Each row was made from one small tree. The marks that hang from a mark follow it in brackets, in alphabetical order. Every link used is in the known rows. Write each row's tree.
(in the rows, 128 means zero)
Known rows
C[F[J[L N[B] T]]]: [186 162 179  80 104  90  81 110  75 143 117 128 137  90 139 152 106  94
 129 120 182 137 169 115  97 149 142 120  96 155 168 112 138  83 118 126
 137 120]
F[J[A L[G] N[B]]]: [166 139 168  66  94  89  60  84  73 152 147 115 150  92 136 152 127 107
 136 100 149 122 178 115 114 168 129 110 115 130 202 113 134  90 120 149
 137 152]
E[V[Z]]: [173 148 149  94 116 136  76  82 109 123 113 158 135 123 136 171 125 130
 132 136 144 118 179 131 119 123 125 146 111 130 136 117 133 100 107 142
 165  89]
N[B]: [157 128 151  78 115 123  70  85 107 121 123 139 130  93 115 167 123 136
 141 128 152 137 164 107 116 123 130 139 135 133 182 121 124  88 109 138
 152 114]
K[E Z[U]]: [163 127 151  79  99 134  82  75 120 130 132 161 123 100 105 175 139 143
 142 128 146 124 168 104 129 149 151 160 145 127  99 112 131 113 115 136
 174  73]
K[D E[V] Z[S U]]: [168 107 153  59  99 143  61  93 110 102 124 182 133 101 101 179 155 153
 132 120 160 117 194 117 109 169 144 146 129 114 109  85 132 123 107 131
 189  75]
G[L]: [166 147 162 105 106 121  71  74 111 117 130 136 129 109 138 147 122 117
 144 125 150 134 148 110 144 120 135 114 120 116 121 113 132 112 103 136
 129 113]
W[P]: [169 129 141 116 124 128  92  73 110 136 115 136 130 111 129 149 112 144
 155 128 130 137 171 116 137 106 122 116 137 127 150 103 113 108 117 148
 155 132]
C[F[J[A L[G] N T]]]: [191 157 181  82 117  86  81 114  67 155 137 117 144  94 147 147 108  97
 121 113 167 130 158 112 115 159 147 119  97 146 173 101 137  81 135 140
 136 129]
T[J[A F]]: [185 123 139  87 146 104  86  90  80 148 142 137 135 102 133 144 127 122
 112 137 150 143 178 114 130 134 153 149 109 139 203 104 116  69 127 137
 142 153]
J[L]: [154 141 164  87 104 121  72  87 111 137 128 133 131 104 138 150 129 128
 145 112 146 141 149 114 138 136 128 120 102 127 145 103 125 102 108 162
 156 120]
M[J[L[G] N]]: [171 159 156  61 114 102  73  92  65 152 154 132 146  89 165 133 129 115
 140  91 141 118 162 110 126 162 110 125 117 132 144 105 130 114 114 147
 135 153]
V[E Z[K[D] S U]]: [169 131 162  71  64 146  90  68 104 113 127 168 141 110 119 177 138 146
 149 115 164 120 150 133 101 134 103 150 157  93 153  99 113 139 102 115
 189  65]
H[J[N]]: [179 143 146  64 122 102  90  88  91 120 138 135 141  93 122 141 120 121
 151 119 135 129 161 122 110 121 126 121 102 124 131 109 135  92 115 156
 122 156]
C[F[J[L[G] N]]]: [172 164 182  80 107  92  77 113  78 144 139 121 147 103 153 149 106 108
 135 106 165 119 164 117 110 132 132 118  95 148 154 105 145  90 125 135
 125 123]
M[J[N]]: [182 151 141  72 125 109  85  87  79 135 151 151 143  89 156 130 123 129
 144 124 142 131 168 119 124 145 119 142 130 135 132 110 127 110 120 142
 131 159]
W[J[N]]: [188 137 143  72 134 112  92  85  85 125 137 140 141  96 138 136 110 131
 154 120 142 125 185 125 134 130 127 124 134 133 129 113 141 103 125 155
 141 159]
T[J[F L[G] N[B]]]: [174 147 160  68 115  91  75 100  54 162 135 116 136  84 147 159 119 100
 120  88 176 117 184 113 106 143 129 119 107 142 218 115 136  83  94 125
 134 153]
F[J[A L N]]: [175 142 165  83  97  92  72  82  89 146 145 130 146  99 142 140 128 114
 143 122 147 141 173 126 126 162 136 112 102 129 165 106 131  96 127 161
 137 160]
R[A]: [170 130 151  98 106 123  88 100 107 126 138 156 112 100 132 149 121 152
 139 130 136 159 149 115 141 122 141 145 114 129 144  96 124  95 124 170
 148 124]
Z[K S]: [165 129 158  78  95 150  78 109 122 113 150 145 136 109 142 169 123 159
 155 117 142 109 132 123 143 125 119 139 134 101 145  95 109 131 107 151
 168 112]
J[A F L[G] N[B] T]: [186 153 182  67 117  80  72  99  36 187 134  90 129  47 139 177 121  93
 100  85 186 151 160 100 126 198 143 117 113 133 248 110 126  77 122 146
 157 147]
E[V]: [167 122 149  95 130 138  77  90 119 119 125 155 135 107 135 168 127 139
 131 136 140 127 177 126 130 127 136 148 108 129 128 109 142  91 114 148
 161 115]
V[E Z]: [164 149 143  83  99 132  98  70 102 120 116 163 126 113 132 157 124 132
 149 127 147 144 150 123 109 112 110 151 127 128 158 122 132  94 110 123
 164  70]
J[A L N T]: [197 143 170  86 114  97  83  94  73 161 136 120 128  69 143 157 122 111
 127 116 162 157 145 116 138 181 142 111 112 123 174 104 127  98 124 172
 158 155]
M[J[F L N] S]: [167 178 154  61 114  98  77 108  70 143 132 145 142  84 170 133 125 109
 132  96 146 134 146 104 130 168 111 129  97 129 164 108 104 107 111 161
 140 166]
M[J[F N[B] T] S]: [188 172 143  60 128  99  86 112  58 136 119 153 131  70 151 134 116  97
 116 106 155 134 147  96 114 179 126 144 121 135 185 120 104  91 108 137
 146 168]
E[V[Z[K[D]]]]: [177 140 149  92 108 146  73  83 113 113 119 158 147 122 129 171 135 144
 131 135 158 109 183 141 118 123 116 145 125 119 152 104 124 126 112 129
 179  85]
V[E Z[K[D] U]]: [171 131 157  84  72 143  96  53 109 121 125 163 144 107 112 171 141 141
 142 125 168 125 161 136 105 124 108 157 162 103 154 107 119 137 112 106
 188  64]
W[J[N T]]: [206 140 143  74 139 112 101  91  76 131 126 142 131  89 134 128 106 114
 141 117 147 128 176 119 133 153 139 122 133 134 128 112 140  97 120 147
 152 162]
B[N]: [178 137 159 102 103 113  72 101 105 119 120 153 116  93 118 157 121 144
 146 114 141 133 150 129 134 116 131 141 144 133 139 116 150  97 112 153
 143 138]
T[J[N]]: [189 130 140  87 128 109  90  97  86 130 139 150 134 101 146 141 112 124
 140 127 150 117 170 126 115 117 134 131 122 135 152 113 139  96 102 138
 128 165]
Z[K[D E[V]] S U]: [168 100 164  70  84 158  76  86 128 102 142 164 147  92 105 189 142 159
 139 123 159 105 168 127 126 153 137 161 151  87 113  85 119 147 107 134
 198  90]
L[G]: [157 134 157  84 126 125  75  98 100 131 145 127 134 107 137 148 117 136
 135  97 129 104 141 102 138 124 130 137 130 123 151 106 134  96 116 144
 145 127]
E[V[Z[K S U]]]: [174 141 163  88  86 149  76  81 115 125 123 161 144 122 132 196 129 138
 135 127 148  98 171 137 118 136 122 150 134 103 125 107 120 130  97 143
 184  81]
F[J[A L T]]: [183 134 156  88 105 103  77  83  94 148 127 135 134 109 125 124 134  97
 122 123 140 146 160 111 130 183 154 120  96 131 166 101 121  83 124 148
 159 147]

Which tree is each row?
[162 118 165  76  75 154  87  85 132 118 151 152 137  94 113 190 128 153
 152 122 145 106 138 115 139 144 140 164 160  90 105 100 115 142 104 147
 187  89]  Z[K[E] S U]
[169 125 151  71 107 142  71  81 109  94 114 173 138 103 102 164 137 144
 134 132 159 126 184 120 109 146 137 153 126 116 123  95 132 116 108 132
 184  79]  K[D E[V[Z[S U]]]]
[170 111 174  78  76 144  71  88 119 112 145 152 148 101 115 172 137 158
 140 112 158 104 148 127 128 145 127 139 157  84 131  79 103 153 106 142
 180 120]  Z[K[D] S U]
[164 151 183  63 110  82  61  92  49 179 148  87 142  56 144 187 125 114
 117  88 179 148 172 107 127 169 128 118 114 131 252 110 126  83 127 156
 144 142]  J[A F L[G] N[B]]
[183 135 156  70 121  85  76  88  58 164 138 119 139  78 141 165 127 108
 120 119 178 148 190 119 111 150 138 124 106 141 236 113 124  77 112 143
 139 158]  T[J[A F L N[B]]]
[164 121 153  65  94 145  73  92 116 122 128 175 124 104 115 197 143 145
 139 124 143 113 181 113 120 163 147 158 129 118  91 106 138 112 101 144
 185  65]  K[E[V] Z[S U]]
[170 126 154  64 108 128  54 111  97 104 128 165 129 117 126 144 146 158
 140 108 157 122 167 118 117 146 123 113 120 122 155  79 111 120 112 138
 158 114]  K[D Z[S]]
[181 159 158  67 124  86  77  82  56 171 154 125 146  72 161 142 137 115
 123 118 159 162 177 115 135 178 126 136 104 138 187 101 113  97 136 155
 139 161]  M[J[A F L N]]
[168 129 143  69 117 144  69  92 108  86 114 172 134 107 110 156 135 150
 138 133 155 130 182 121 113 138 131 147 116 123 139  95 132 110 111 131
 181  80]  K[D E[V[Z[S]]]]
[206 134 157  93 132 104  92  96  77 146 141 131 127  70 137 155 114 124
 124 134 154 151 144 116 137 163 149 133 133 123 166 108 129  93 133 161
 150 160]  J[A N T]
[181 156 172  90 115  96  85 109  89 129 135 137 144 104 148 149 102 119
 139 134 165 130 168 122 109 118 139 133 104 151 141 109 142  87 130 131
 123 127]  C[F[J[N]]]
[169 107 142  85 116 158  80  87 132  98 140 153 145  94 109 163 141 162
 139 139 160 118 174 130 136 127 132 161 136 114 142  95 127 132 124 122
 189  89]  Z[K[D E[V]]]
[157 144 174  78 123  99  67  91  74 174 148  98 138  85 142 162 135 120
 111  95 152 149 154 100 150 164 139 129  96 127 220  95 115  79 135 162
 156 129]  J[A F L[G]]
[166 132 165  73  88 127  68  94 105 135 133 161 126 116 128 177 138 142
 141 110 143 113 157 112 123 153 135 132 136 114 115  98 115 119 102 152
 162 103]  K[Z[S U]]
[172 110 168  95  89 141  79  68 126 122 144 144 152  98 104 165 140 152
 133 126 163 110 161 129 133 135 134 148 165  96 134  89 109 151 120 129
 178 120]  Z[K[D] U]
[173 149 147  86  97 145  82  77 115 107 126 152 140 116 112 152 130 149
 146 133 159 115 157 127 124 119 118 148 147 117 160 105 111 139 117 121
 179  70]  V[Z[K[D E]]]
[192 153 178  79 110  84  79 105  71 150 126 123 142  86 136 157 111  97
 124 129 178 146 171 115 104 160 147 120  99 152 189 110 132  77 130 137
 139 124]  C[F[J[A L N[B] T]]]
[192 143 149  88 134  92  95  64  57 173 124 106 146  86 141 149 114 122
 147 111 152 158 218 125 144 148 119  94 124 134 198  99 112 100 140 165
 156 165]  W[J[A F L N] P]
[173 144 164  74  72 145  77  77 112 110 127 160 142 115 108 173 131 147
 146 122 159 105 152 124 117 139 123 149 158  95 133  97 104 151 102 131
 186  72]  V[Z[K[D E] S U]]
[166 115 156  58  94 136  65  91 108 105 130 173 128 101  98 162 149 155
 141 115 159 123 171 107 115 163 143 139 140 114 115  84 120 127 110 133
 179  85]  K[D E Z[S U]]
[200 150 170  91 126  90  90 110  76 142 135 132 140  93 141 146 104 108
 123 140 166 141 162 118 113 146 153 134 108 149 161 105 135  78 140 136
 132 134]  C[F[J[A N T]]]
[165 136 150  77 102 144  83  80 116 113 119 168 130 107 118 183 124 137
 141 135 142 121 170 116 121 141 140 165 125 118 105 115 138 104 104 144
 181  69]  K[E[V[Z[S U]]]]
[180 136 160  64 125  85  71  95  47 171 147 108 142  78 144 165 125 104
 114  99 170 128 186 112 112 155 134 122 111 138 244 111 128  77 111 137
 136 160]  T[J[A F L[G] N[B]]]
[176 134 164  83  88 147  70  82 111 116 121 163 147 121 125 186 135 141
 131 124 157 100 178 140 113 139 120 145 133 101 134  97 118 136  99 136
 184  85]  E[V[Z[K[D] S U]]]
[176 143 157  90  96 110  81  90  99 139 116 142 127 114 129 117 127  94
 129 113 146 134 159 111 123 170 149 118  91 136 139 104 129  90 107 136
 157 142]  F[J[L T]]
[172 144 163  84  96 137  73  83 107 125 113 165 138 122 134 187 126 129
 133 127 143 110 175 129 112 140 129 146 121 113 119 110 128 111  96 151
 173  91]  E[V[Z[S U]]]
[167 145 145  85  87 147 102  69 112 121 130 157 134 113 133 167 129 142
 153 129 154 129 147 133 116 109 101 157 143 116 164 120 124 119 113 114
 178  57]  V[E Z[K]]
[185 144 152  62 135  85  89  85  71 143 146 116 145  78 122 150 126 118
 130 126 149 154 173 119 119 139 140 131  95 126 181 104 122  74 136 160
 123 163]  H[J[A F N]]
[165 147 166  75  82  96  67  84  89 137 127 134 141  97 135 145 123 107
 148 111 160 131 181 123 105 152 127 109 106 138 167 117 137  98 105 139
 137 146]  F[J[L N[B]]]
[178 129 149  83 131 100  79  88  78 160 138 127 135 101 138 145 135 111
 114 123 157 149 176 113 131 147 147 133  93 138 211 100 115  75 119 146
 148 149]  T[J[A F L]]
[177 158 143  55 131  94  73 100  64 140 140 145 148  70 152 149 126 118
 124 119 146 142 158 100 123 169 119 148 125 129 214 117  94  89 129 158
 138 168]  M[J[A F N[B]] S]
[178 151 161  76 119  94  82 104  58 163 142 120 135  92 157 147 117 105
 121  89 167 116 174 117 119 141 132 120  99 139 190 107 138  88 100 134
 131 161]  T[J[F L[G] N]]
[182 149 157  84 117  95  85  98  69 155 134 130 132  91 153 147 118 108
 127 110 173 136 179 124 117 137 136 122  95 142 181 108 133  89 101 137
 134 161]  T[J[F L N]]
[171 148 152  81 108 139  72  97 105 115 114 164 133 127 142 175 122 134
 137 127 140 115 171 129 117 129 120 140 107 122 134 109 129 103  99 150
 167  91]  E[V[Z[S]]]
[169 151 160  52 112  95  79  92  77 139 143 115 145  94 132 141 125 109
 148  85 137 115 158 116 110 137 117 104  90 120 146 104 137  95 105 162
 125 151]  H[J[L[G] N]]
[165 116 142  89 112 160  91  86 137 112 143 149 138  96 121 178 130 155
 145 141 146 115 164 125 144 121 135 169 135 117 128 111 133 122 121 132
 185  80]  Z[K[E[V]]]
[188 145 166  79 103  91  76  94  68 158 142 120 139  93 142 132 122  94
 122  98 146 124 160 113 126 188 146 110 106 128 172 104 135  92 122 148
 145 165]  F[J[A L[G] N T]]
[188 139 163  76  96  89  73  84  74 153 126 128 136  84 128 144 126  94
 127 119 161 145 174 116 112 187 144 112 108 135 191 113 129  86 117 144
 150 157]  F[J[A L N[B] T]]
[195 135 135  94 131 119 102  68  82 152  98 130 129 110 124 123 113 109
 149 105 133 138 196 113 138 151 124  92 125 133 149 100 114 105 114 151
 176 146]  W[J[L T] P]
